Each row was made from one small tree. The marks that hang from a mark follow it in brackets, in alphabetical order. Every link used is in the known rows. Write each row's tree.
Known rows:
vemob[foles[ramol] gorik vadufil]: [ 0.77 -0.40  2.18  0.85 -0.16  0.65  1.46 -0.33 -1.91 -3.48 -1.73  3.43
 -1.01 -1.65 -1.94 -0.34 -0.57 -2.77 -2.22 -1.08  3.06  0.45 -1.12  1.75
  0.04]
vemob[foles[ramol] gorik[gotasuv] vadufil]: [ 1.16 -0.10  2.11  0.70  0.51  1.40  0.82 -0.43 -1.57 -1.63 -1.52  1.96
 -0.52 -1.71 -1.70  0.28 -0.95 -2.58 -2.52 -0.98  2.34  0.32 -0.97  1.06
  0.44]
fidisi[gotasuv[gorik[vemob]]]: [-0.10  0.24  1.05  1.48  1.76  0.06  0.29 -0.67 -2.40 -1.95  2.64  1.97
 -3.66 -0.36 -1.86  0.92 -0.38 -1.84 -2.78 -0.82  0.61  0.19 -0.99  0.98
  0.22]
fidisi[gotasuv vadufil[vemob[foles[ramol] gorik]]]: [-1.04 -0.48  1.96  2.09  0.91  1.14  0.32 -1.46 -2.95 -4.43 -2.01  3.05
 -2.54  0.84 -1.42  1.81  1.37 -2.93 -2.14 -0.83  1.59 -0.09 -0.24  3.37
  0.23]
fidisi[gotasuv[gorik] vadufil[vemob]]: [-1.65 -0.86  1.48  1.99  1.87  0.62  1.06 -0.84 -3.18 -3.33  2.62  2.84
 -4.32  0.88 -1.94  0.96  1.66 -2.94 -2.16 -0.80 -0.21  0.42 -0.33  0.97
  0.63]
fidisi[gotasuv[gorik] vadufil[vemob[foles[ramol]]]]: [-1.27 -0.74  2.11  2.00  1.14  0.51  0.42 -1.19 -3.02 -4.04 -1.14  3.54
 -3.65  0.62 -1.80  1.42  1.44 -2.85 -2.09 -1.02  0.70  0.34 -0.11  3.25
  0.28]
vemob[foles gorik vadufil]: [ 0.47 -1.09  1.87  1.29  0.61  1.32  1.52 -0.05 -2.06 -0.90 -0.13  2.52
 -1.64 -1.88 -1.92 -0.01 -1.17 -2.66 -1.95 -1.07  3.35  0.51 -1.75  0.97
 -0.01]
gotasuv[fidisi gorik[vemob[foles]]]: [-1.31 -0.36  1.49  2.66  1.28  0.12 -0.14 -0.56 -2.17  2.40  0.41  2.02
 -2.16 -1.14 -1.16  0.88 -3.98 -2.17 -1.76 -1.39  2.73  0.31 -2.11  2.20
  0.78]
dozuda[vadufil[vemob[foles[ramol]]]]: [-0.23 -1.71  2.47  1.41  0.88  0.35  2.23  0.34 -2.83 -4.12 -0.98  3.35
 -3.97 -1.12 -2.63  1.50  0.85 -2.79 -1.68 -1.82  1.38  0.98 -0.42  2.40
 -0.20]
fidisi[vadufil[vemob]]: [-0.91 -1.16  1.76  2.14  1.77  0.09  2.04 -0.83 -3.07 -3.13  2.55  1.79
 -4.01  1.00 -1.24  1.10  1.48 -3.87 -1.55 -1.14  1.09  0.33 -0.42 -0.31
  0.39]
dozuda[vadufil[vemob[foles]]]: [-0.58 -2.49  2.18  1.78  1.63  0.98  2.24  0.54 -2.94 -1.42  0.44  2.48
 -4.48 -1.34 -2.70  1.71  0.27 -2.65 -1.44 -1.79  1.72  1.05 -1.06  1.63
 -0.23]
vadufil[vemob[foles]]: [-0.29 -1.96  2.01  2.09  1.78 -0.32  1.51 -0.07 -2.63 -1.59 -0.10  2.58
 -5.01 -0.05 -1.80  2.38  0.96 -3.10 -1.66 -1.42  2.30  1.03 -1.64  1.14
 -0.23]
fidisi[vadufil[vemob[foles gorik]]]: [-1.60 -1.24  1.78  2.71  1.39  1.98  0.97 -1.20 -2.89 -2.10  0.21  1.95
 -2.95  0.70 -1.24  1.47  0.07 -3.24 -1.21 -1.12  2.03  0.33 -1.31  1.33
  0.30]
fidisi[vadufil[vemob[foles[ramol] gorik[gotasuv]]]]: [-0.96 -0.23  2.03  2.10  1.28  2.05  0.29 -1.59 -2.42 -2.83 -1.22  1.42
 -1.87  0.87 -0.95  1.78  0.26 -3.14 -1.73 -1.02  1.07  0.03 -0.56  1.35
  0.77]
foles[ramol vemob[gorik]]: [ 0.11  1.25  2.28  1.13 -0.08 -1.97  1.22 -1.28 -2.26 -7.83 -0.24  3.27
 -3.51 -1.06 -1.51 -0.81  0.57 -2.86 -2.03 -1.13  1.76  0.03 -0.62 -0.06
 -0.37]
foles[ramol vemob[gorik[gotasuv[fidisi]] vadufil]]: [-0.37  1.39  2.32  0.60  0.14 -1.36  0.30 -0.45 -1.38 -1.74 -0.06  2.65
  0.18 -2.49 -1.82 -1.41 -2.45 -3.03 -2.16 -0.93  2.09 -0.35 -0.48  0.08
  1.33]
fidisi[gotasuv vadufil]: [ 0.43 -0.79  1.65  2.00  1.53 -0.27  1.29 -1.28 -3.28 -2.01  1.25  1.34
 -3.47  0.00 -1.05  0.56  1.47 -3.07 -2.72 -0.92  1.84 -0.32  0.10  0.69
 -0.35]
dozuda[vadufil]: [ 0.52 -1.43  1.89  1.35  1.05  0.30  2.84  0.25 -3.00 -2.57  1.95  1.89
 -4.11 -1.87 -2.20 -0.07  0.24 -2.53 -2.17 -1.63  1.53  0.63 -0.47 -0.07
 -0.38]
vemob[foles gorik[gotasuv]]: [ 0.45 -0.75  1.67  2.06  1.41  1.64  0.41 -0.90 -2.18  0.14 -0.65  0.74
 -2.88 -0.90 -1.06  1.60 -1.00 -2.21 -2.39 -1.13  2.41  0.36 -1.80  0.40
 -0.06]
dozuda[vadufil[vemob[gorik]]]: [-1.35 -1.23  1.64  1.50  1.18  1.84  2.40  0.46 -2.82 -4.31  2.44  2.96
 -3.83 -0.77 -2.83  0.66  0.53 -2.49 -1.64 -1.34  0.49  0.89 -1.01  0.32
  0.57]

Write each row's tree:
[ 0.37  1.14  2.42  0.18 -0.26 -1.46  1.53 -0.59 -1.78 -6.75  0.37  3.62
 -1.63 -2.03 -2.25 -1.91 -0.10 -3.13 -1.95 -0.98  2.00  0.05 -0.35 -0.16
  0.08]	foles[ramol vemob[gorik vadufil]]
[-1.02  0.76  1.91  1.92  1.03 -1.09 -0.03 -0.87 -1.96 -0.14  0.76  1.37
 -2.34 -1.70 -1.13 -0.14 -2.42 -2.63 -1.99 -1.08  2.12 -0.25 -1.30 -0.58
  0.83]	foles[vemob[gorik[gotasuv[fidisi]]]]
[-0.25  0.41  1.95  2.51  1.42  0.57 -0.72 -1.77 -2.19  2.88 -1.14 -0.23
  0.32 -0.22  0.05  1.33 -3.48 -3.07 -2.09 -1.30  2.64 -0.92 -0.26  2.10
  1.06]	gorik[gotasuv[fidisi[vadufil]] vemob[foles[ramol]]]
[ 1.65  0.09  2.03  0.47  1.42  0.61  0.32 -0.46 -1.32  0.76 -0.30  0.58
 -0.15 -1.36 -1.45  0.98 -1.94 -2.70 -2.40 -1.12  2.07 -0.06 -0.58  1.12
  0.43]	gorik[gotasuv vemob[foles[ramol] vadufil]]
[-0.66 -0.12  1.34  2.22  1.12  0.40  0.50 -0.50 -2.16  0.81  0.79  1.34
 -2.05 -0.91 -0.99  0.75 -2.03 -2.50 -2.46 -0.99  2.10  0.11 -1.57 -0.18
  1.20]	vemob[gorik[gotasuv[fidisi]]]
[ 0.04 -0.13  2.07  1.28  0.28  0.78  0.31 -0.17 -1.54  1.08 -2.25  2.37
  0.61 -2.08 -1.50  0.13 -3.04 -2.69 -2.44 -1.04  3.13  0.08 -1.21  1.99
  1.30]	vemob[foles[ramol] gorik[gotasuv[fidisi]] vadufil]
[ 0.02  0.44  2.10  0.60  0.50 -0.78  1.52 -0.33 -1.92 -3.95  1.92  2.77
 -2.15 -2.17 -2.29 -1.65 -0.61 -2.98 -1.76 -0.94  2.29  0.11 -1.00 -0.93
  0.02]	foles[vemob[gorik vadufil]]
[-1.62 -1.59  2.02  2.97  2.21  0.81  0.15 -0.80 -2.67  3.59 -0.06  0.70
 -2.05  0.13 -0.73  2.22 -1.68 -3.53 -1.44 -1.31  2.22  0.02 -0.96  1.37
  1.21]	gorik[gotasuv[fidisi[vadufil[vemob[foles]]]]]
[ 0.96 -0.90  1.80  1.00  1.52  0.59  1.02 -0.14 -1.80  1.39  1.15  1.17
 -1.20 -1.52 -1.74  0.70 -2.23 -2.78 -1.87 -1.21  3.11  0.18 -1.33  0.98
  0.03]	gorik[vemob[foles vadufil]]
[-0.65  0.28  1.93  1.24  0.36 -0.10  0.20 -0.09 -1.57  0.76 -0.43  3.29
  0.32 -1.89 -1.85 -0.37 -4.11 -2.55 -1.99 -1.24  2.67  0.23 -1.24  2.87
  1.30]	gotasuv[fidisi gorik[vemob[foles[ramol] vadufil]]]
[ 0.31  0.62  2.06  0.40  1.12 -0.05  0.79 -0.43 -1.56 -1.98  2.02  1.32
 -1.59 -2.22 -1.95 -0.99 -1.04 -2.78 -2.03 -0.86  1.58 -0.08 -0.85 -1.62
  0.43]	foles[vemob[gorik[gotasuv] vadufil]]
[-1.66 -0.38  1.60  2.75  0.85 -0.13  1.19 -0.99 -3.00 -0.23  1.85  2.37
 -2.36 -0.53 -0.86 -0.82 -1.90 -3.14 -1.78 -1.21  1.89  0.12 -0.87  0.49
  1.06]	gotasuv[fidisi[vadufil] gorik]
[-0.61 -0.24  1.46  2.31  1.84  1.55 -0.48 -1.69 -2.81  0.48  0.92  0.92
 -2.36 -0.12 -1.06  1.01 -1.62 -2.11 -2.26 -0.96  1.57 -0.40 -0.74  2.44
 -0.05]	fidisi[gotasuv[gorik[vemob[foles]]] vadufil]
[-1.84  0.46  1.27  2.69  1.30  0.56  0.29 -1.24 -2.60  0.99  2.96  1.25
 -1.22 -0.02 -0.66 -0.45 -3.46 -2.93 -1.69 -1.12  1.46 -0.35 -0.90  0.65
  1.40]	gotasuv[fidisi[vadufil] gorik[vemob]]
[-1.11 -0.56  1.74  3.13  1.26  1.99 -0.27 -1.48 -2.56  3.38 -0.94  0.27
 -0.64 -0.72 -0.22  0.81 -3.20 -2.81 -1.94 -1.13  3.07 -0.48 -1.33  1.31
  0.96]	vemob[foles gorik[gotasuv[fidisi[vadufil]]]]
[-0.64  0.32  1.34  2.49  2.13  0.67 -0.13 -1.41 -2.32  3.67  2.50 -1.01
 -0.42  0.05 -0.10  0.85 -3.19 -3.18 -2.08 -1.07  1.77 -0.86 -0.44 -0.21
  1.39]	gorik[gotasuv[fidisi[vadufil]] vemob]
[ 0.02  0.72  1.92  1.34  1.26 -0.52  0.50 -1.09 -2.02 -2.99  1.43  1.03
 -3.54 -1.24 -1.33 -0.02 -0.41 -2.53 -2.02 -1.02  1.33 -0.08 -1.07 -1.53
 -0.02]	foles[vemob[gorik[gotasuv]]]
[-1.86 -0.17  1.57  3.08  1.33  1.11 -0.29 -1.44 -2.61  2.80  0.91  1.10
 -1.00 -0.54 -0.59  0.31 -4.32 -2.68 -1.46 -1.31  2.63 -0.30 -1.37  2.13
  0.94]	gotasuv[fidisi[vadufil] gorik[vemob[foles]]]
[-1.05 -1.65  1.87  1.76  1.84  3.11  1.09  0.21 -2.45 -0.38  0.38  1.29
 -3.12 -1.20 -2.45  1.97 -0.70 -2.05 -1.62 -1.44  0.90  0.77 -1.37  1.07
  0.50]	dozuda[vadufil[vemob[foles gorik[gotasuv]]]]
[-2.87 -1.48  1.91  3.19  1.40  0.71  0.61 -0.67 -2.94  1.15  0.35  2.88
 -2.78  0.04 -1.34  0.95 -1.97 -3.24 -1.13 -1.36  2.05  0.50 -1.45  2.16
  1.21]	gotasuv[fidisi[vadufil[vemob[foles]]] gorik]
[ 0.04 -1.27  2.29  1.74  1.00 -0.90  1.53 -0.34 -2.49 -4.23 -1.61  3.49
 -4.45  0.14 -1.70  2.16  1.43 -3.24 -1.84 -1.42  1.99  0.98 -1.00  1.95
 -0.16]	vadufil[vemob[foles[ramol]]]
[-0.66 -0.76  1.64  2.59  1.18  0.95 -0.11 -0.60 -2.15  2.87 -1.27  1.18
 -1.84 -1.35 -0.94  1.40 -2.95 -2.30 -2.22 -1.18  3.21  0.17 -2.06  1.31
  0.84]	vemob[foles gorik[gotasuv[fidisi]]]
[-1.23 -0.96  1.77  2.52  2.01  2.76  0.27 -1.30 -2.56 -0.24  0.34  0.49
 -2.39  0.68 -0.99  2.08 -0.36 -2.99 -1.50 -1.00  1.35  0.14 -1.20  0.60
  0.70]	fidisi[vadufil[vemob[foles gorik[gotasuv]]]]
[-0.64 -0.67  2.04  1.77  0.60  0.31  1.16 -0.66 -2.34 -5.22 -1.79  3.77
 -3.66  0.26 -1.74  1.82  0.83 -2.86 -1.79 -1.17  1.86  0.86 -1.39  2.05
  0.19]	vadufil[vemob[foles[ramol] gorik]]
[-0.66  1.52  2.21  1.50  0.30 -1.86  0.05 -1.14 -1.88 -2.92 -0.85  2.30
 -1.79 -1.50 -1.11 -0.46 -1.75 -2.78 -2.26 -1.10  1.88 -0.34 -0.67  0.21
  0.85]	foles[ramol vemob[gorik[gotasuv[fidisi]]]]
[-2.70 -0.59  1.49  2.82  1.13  0.75  1.04 -0.83 -2.88 -1.26  1.77  2.53
 -1.94  0.72 -1.08  0.63 -1.00 -3.56 -1.41 -0.98  1.76  0.03 -1.09  0.79
  1.57]	gotasuv[fidisi[vadufil[vemob[gorik]]]]
[ 0.66  1.36  2.34 -0.04  0.35 -0.72  0.86 -0.71 -1.41 -4.64  0.57  2.24
 -1.04 -2.01 -2.02 -1.33 -0.59 -2.90 -2.22 -0.86  1.33 -0.14 -0.24 -0.84
  0.50]	foles[ramol vemob[gorik[gotasuv] vadufil]]
[ 0.59  0.20  1.81  0.49  0.84  0.30  0.04 -0.31 -1.80 -1.74 -0.37  3.04
 -1.04 -1.56 -2.39  0.33 -1.47 -2.04 -2.73 -0.88  1.62  0.13 -0.62  3.14
  0.29]	fidisi[gotasuv[gorik[vemob[foles[ramol] vadufil]]]]
[-0.90 -1.15  2.22  1.42  0.46  1.65  1.79 -0.01 -2.69 -5.03 -1.20  3.62
 -3.17 -1.03 -2.57  1.09  0.32 -2.40 -1.67 -1.56  1.30  0.90 -0.88  2.58
  0.13]	dozuda[vadufil[vemob[foles[ramol] gorik]]]
